What can hang from each mark:
Q: G P
Z: F G
G: D H Q Z
P: D
L: D
D: F G P
H: F
F: D G H L Z

Each row was made from one small tree. The marks that hang from a mark follow it in brackets, in alphabetical order. Every link used is in the known rows. Write each row's tree.
Known rows:
Q[P[D[G[Z]]]]: [ -6   2  35  18 -32  17 -29 -41   7  34  29  44 -21  10  -2 -14  -4 -21
 -25  32   9  27  86 -10  18  46 -27  57  -7 -28  -3]
Z[F[D]]: [ 46 -26  18  30   8 -10  -1  -6  18 -17  39 -18  -3  -9  -1  11 -14  16
  30   0  -3  -3 -46 -12  28  24 -17  12 -21 -18  13]
F[G[D Z] L]: [ 29 -26 -31  50 -81 -21   5 -13 -49  -4 -39  22  -5 -41 -16   2  42 -37
 -26   6  25  27  23  16  53  49   0  51  15  46  35]
F[D L Z[G[H]]]: [ 82 -53 -32  46 -16 -20 -16 -22 -59 -11  33  27  -8  -6 -24  -6  -2  -1
   4  -8  33  15 -14 -58  22  73 -46   7 -17  58  40]
H[F[D[G] Z]]: [ 51 -39  45   4 -12  -5   0   5 -19  -6   6  17  -6  10 -19  34 -23   6
 -24 -10 -15  48   2 -47  51  51 -58  34 -28  24  29]
Q[G P]: [  7   5  30 -11 -27   7  -5 -23  -9  -4   0  21  -7  10   1  20   3 -20
  76  -8  18 -10  62 -27 -31  22 -20  12 -21 -29 -10]
G[H Q]: [ 14   5 -26   6 -12  -1 -21  -6 -16  17  21  17   2  34   8 -54  21  -4
 -41  -6  -6  -2 -23  -7 -11  11 -14  21   5 -40   9]
P[D[G]]: [-21   2  24   0 -14  18  -3 -17  28  21  15  30  -2  13 -11   6 -31  -1
 -26  18 -15  25  18 -11   5  28   2  36  -8   5  -7]
G[H Z[F[D]]]: [ 62 -33  -1  68 -11  -5 -42  -8  -5  -3  66 -14 -25 -12   0 -31   9  11
  -5   1  13   7 -52  -5  50  55 -33  33 -12 -41  13]
G[D[P] H[F] Z]: [  1 -19  10  43 -34 -29 -11 -10 -31  39 -19  -8 -20  -7   8 -33  30 -31
 -65  13   6  13 -23  15  24  17 -24  87  -6 -31  14]
Q[G[D Z] P]: [  4   6  26  21 -53  -6  11 -28 -27   8   5  20 -11 -31  -7  12  36 -63
  35  12  24   1  94 -12   4  63 -29  60  -9 -34   1]
F[G[D] H L]: [  5 -41 -23  24 -69 -36  30 -10 -42 -10 -27  43   9  -9  -3   4  29 -26
  20  46  17  29 -31  12   8  65  36  51   8  61  51]
F[H]: [-15 -20   7  -4   1 -11   8   3  -9  -3  22  20  -1  -3   5  -5  -2   3
  15  49   1  11 -24   7 -18  24  10   5  -1  -5  14]
H[F[G Z]]: [ 31 -39   4  -6 -19  -9  18  16 -22   3 -57  11   0  -7  -7  37 -15  16
 -14 -39   3  25   6 -39  35  -6 -43  -7   7  38  32]
L[D[G]]: [ -3  -4   7  -1 -25  19  -5  -8  44 -10  12  12 -11  14 -24  13  17   8
 -16  -2 -26  31   6 -27  16 -25  -4  23   8   0  -6]
P[D]: [-17   4   7   1  -6   3  -1   5  24  32 -20   5  -3   5 -11   7 -40   7
  -5   8   5  -6  20   3  -5  27   9  22   5  -4  -3]
Z[F[L]]: [ 32 -36 -18  36  -6 -20   4 -28  -6  -9   1  14  -6  -4 -17  11   4  14
  33  25  22  10 -43  11   7 -15 -29  -6   0  37   4]
D[F]: [ -5   1  15   0   8   4  -3  -7  17  -5  44  23 -18   2   3   3  -5  -7
  23  15 -11   8  14   8  11  -3 -16  -1   0  24  -2]
F[H L Z[G]]: [ 19 -65 -13  19  -3 -19  20 -36 -53 -15  22  54   0 -40 -27  14  -9  -7
   7  60  34  25 -11 -36 -13  33 -54 -20  -1  61  36]
Q[G P[D[F]]]: [-10   8  52 -10 -26  14  -4 -22  29  18  29  43 -26  15  -8  23 -37 -28
  89  12   7  -7  94 -18 -29  45 -26  31 -13  -6 -15]
Z[F[D H] G]: [ 35 -54  33  47  31  -8  20 -29   8 -29  76   1  -3 -44   5   7 -24   9
  19  60  -1   0 -49 -35 -12  34 -27 -14 -35 -29  34]
P[D[F[H] G[Z]]]: [-37 -26  49  22 -22  12 -20 -27  24  13  90  70 -38 -23 -14 -13 -28 -18
 -24  88 -12  42  26  13  20  59 -32  54   0   2   4]
H[F[L[D]]]: [ 38 -25  -5  20 -50 -18  -3  12  17  21 -85   4 -12  26 -35  25  -9  18
  14  -2  12  37   9  20  -4 -31 -20  -1  25  24  10]
L[D[F[G]]]: [ 10 -11  -3   2 -34  17   0   7  47 -11   4  11 -26   5 -14  17   8   8
  32 -22 -22  14  18 -22  26 -38   7   0  29  29   5]
Z[F G[D Q]]: [  6 -14  -1  30  20  -9  49 -46   3  -4  40   8  22 -43  -2  -9  15 -33
 -58  33 -15 -10  -3 -29 -10  -4 -53   6  -8 -38  23]
L[D[F[H] G P]]: [-35 -32  38  -7 -13  18  -7 -32  54 -14  91  42 -32   5 -10  -1  22  -4
   6  72 -36  31 -39 -20   6 -37 -10  57 -11   2   0]
H[F]: [ 11 -14  25   4  -1  -9   6  13   0  19 -46  -2  -6  10   3  14 -19   6
 -11  -6   0  18   8  13  -8 -13 -20  -7   1  -7   8]
Q[G[H] P]: [ 15   4  16   4 -32  -2 -23 -16 -19   5  15  24 -18  34   8 -11  10 -13
  72 -19  19  -9  36 -33 -34  39  -6  25 -19 -27  -6]

Write each row's tree:
[-14 -36   7  17 -27 -17   0 -15   7  15  29  67 -21  12 -18   1 -35  -4
  50  78  13  24  -3  32 -13  55   0  33  13  55  14] => P[D[F[H L]]]
[  3 -32 -17   4 -26   3  -9   1   5  20  30  46 -26  21 -15  -8 -32  13
   9 -21   1   5   2 -42  44  47 -20  34  24  69  15] => P[D[F[G[H] Z]]]
[ 28 -36   1  18 -44 -18  -9  -4  11  22 -76  -5 -15  16 -30  14   4  15
  -4   2  10  18 -24  12  -6 -62 -18  26   5  11   6] => H[F[L[D[P]]]]
[-30  -3  18   1  -4  -6  23 -28   5   1  47   6  -9  -9   7  -5  24 -42
  -2  29 -15 -10 -13   1  20  -2  -7  71 -11  25   1] => G[D[F P]]
[ -9   9   0  14 -42 -12   6   6 -20   3   3   8  -5   1 -12  -2  20 -34
  33 -13   4  -8  -5 -16 -11  73   4  60  -7   3   3] => Q[G[D H]]
[-17  -8 -13  14 -15 -17  -1 -15 -20  19  20  -4  -1  12  13 -35  37 -27
 -31   4   0 -13 -53  -8  13  20  17  89 -13   0   9] => G[D[P] H]
[-13  -9  21  -8 -19  24 -15 -23  40   1  24   4  -9   9 -21   3  32   4
 -33   6 -24  12 -24 -35  14 -57  -3  51 -11 -15 -15] => L[D[G P]]
[  6  -5   7  26 -35  21 -24 -12  32  -1  27  15 -24 -22 -29  -2  28  -3
 -44   9 -16  41  33 -13  36  -8 -29  31  12 -21 -10] => L[D[G[Z]]]
[ 17  -3   9 -10 -30   6   3 -37  -6  -3  40  46  -7  30  24 -21  26 -24
  13   0 -13   7  63 -28   4 -14 -26  11   5 -18  21] => D[F[G[Q[P]]]]
[ -9  -4   0  -4 -19   8 -35 -41 -15   7  63  30  -2  32  11 -59  45  -9
 -81  12 -26   5 -56 -34  -3 -21 -23  70 -24 -45   8] => D[G[H Q] P]
[  6 -23  23 -16 -30  -1   8 -32 -11 -11  58  68 -10  33  32 -33  27 -23
  30  46 -10  16  36 -21 -15   9 -12  19   1 -25  33] => D[F[G[Q[P]] H]]
[ 11  10   2  21 -42  -9   7 -36 -31  22  15  25   8   3  12 -41  54 -62
 -49  30  13  10  82   4  15  48 -36  65   6 -65  14] => G[D Q[P] Z]
[ -5 -32  29  39   3  15 -20 -58   6  -9  76   7 -21 -47  -6  -8  29  -5
 -54  40 -10  11 -48 -19  46 -40 -55  45 -28 -29 -12] => D[G[Z[F]] P]
[ 21 -20   7  32  17 -15  -1 -13 -11  18 -18   7 -17   3   8 -11 -24   5
 -35 -10   0  13  -1 -17 -28  -2 -28 -24  -8 -17  20] => Z[G[H[F]]]
[ -3   7  -4  14   1  -6  38 -34 -13   7  18  11  27 -30   0 -13  20 -53
 -72  17 -12  -8  33 -26 -19  18 -28  17  -7 -31  28] => Z[G[D Q]]
[-21 -14  21   6  -2   8 -35 -46   9  -2  99  38 -31  22   9 -33  27  -9
 -20  23 -26  15 -49 -25  19 -14 -19  64 -26  22   0] => D[F G[H] P]
[ 67 -20  23   3 -41 -10   0  15 -18  -4 -41  -5  12  19  10   1  -9   2
 -38 -40 -21  21   4 -18  18  16 -13  15 -15 -42  45] => H[F[D G[Q]]]
[ 80 -53   7  22 -33 -31   0   9 -44   3 -44  14  -4  11 -33  33 -23  10
  18 -10  29  39  -3 -14  40  58 -53  14 -12  55  36] => H[F[D L Z]]
[ 21   8 -11  -1 -16  -5 -25 -31 -24  21  28  30  -1  64  26 -63  37 -14
 -14  -4   6  -2  24 -19 -22  16 -16  30  -1 -57   8] => G[H Q[P]]
[  7 -20   4  25 -28   4 -18 -11  -4 -12  33  23 -27 -40   3  -4  13 -12
  -7  -3  -4  18  37  -1  50   1 -22   5   9  19  12] => D[F[G[Z]]]
[ 26 -28  17  33 -38  -8  -9  10 -18  11 -57  -1 -14 -29   2   9  -5   1
 -42 -20   4  28  28   7  31 -10 -25  -2   6 -19  24] => H[F[G[Z]]]
[-15 -24  30  27 -31  19 -22 -21  39 -11  91  53 -43 -22 -23  -7  21 -10
  -6  78 -27  53  19  -2  28  10 -33  35  12  -7   7] => L[D[F[H] G[Z]]]
[  4 -12 -34  23 -46 -12  14   4 -22   2 -14  11   3  12  13 -23  32 -18
 -14 -28  -6   9 -24 -15  29  51  35  58  15  27  28] => F[G[D H]]
[ 34 -33  18  10 -37  -7   1   9 -18 -28  18   8   5  -3  12   1  -4  10
  26  13  -5  15 -35 -20  15  59  37  25 -17  -2  43] => F[D G H]
[ -2 -11  18  17 -35  24 -35 -34  28   2  38   1 -23 -28 -24  -7  41  -8
 -62  17 -14  25  -1 -24  36 -46 -29  59  -5 -34 -13] => L[D[G[Z] P]]
[ 18 -26 -15  19  13  13  -5 -15  29  -2  65  31 -40  -8 -32  -5   2   7
   2  -6  -8  12  18 -65  20  -9 -61  -7  23  39   7] => L[D[F[Z[G[H]]]]]
[ 25  -7  32  -9 -19  10 -25 -36  -7 -10  64   5  13   6   9 -27  24 -18
 -66  12 -26   3 -29 -39  17   4 -22  66 -49 -55  18] => F[D[G[Q] P]]
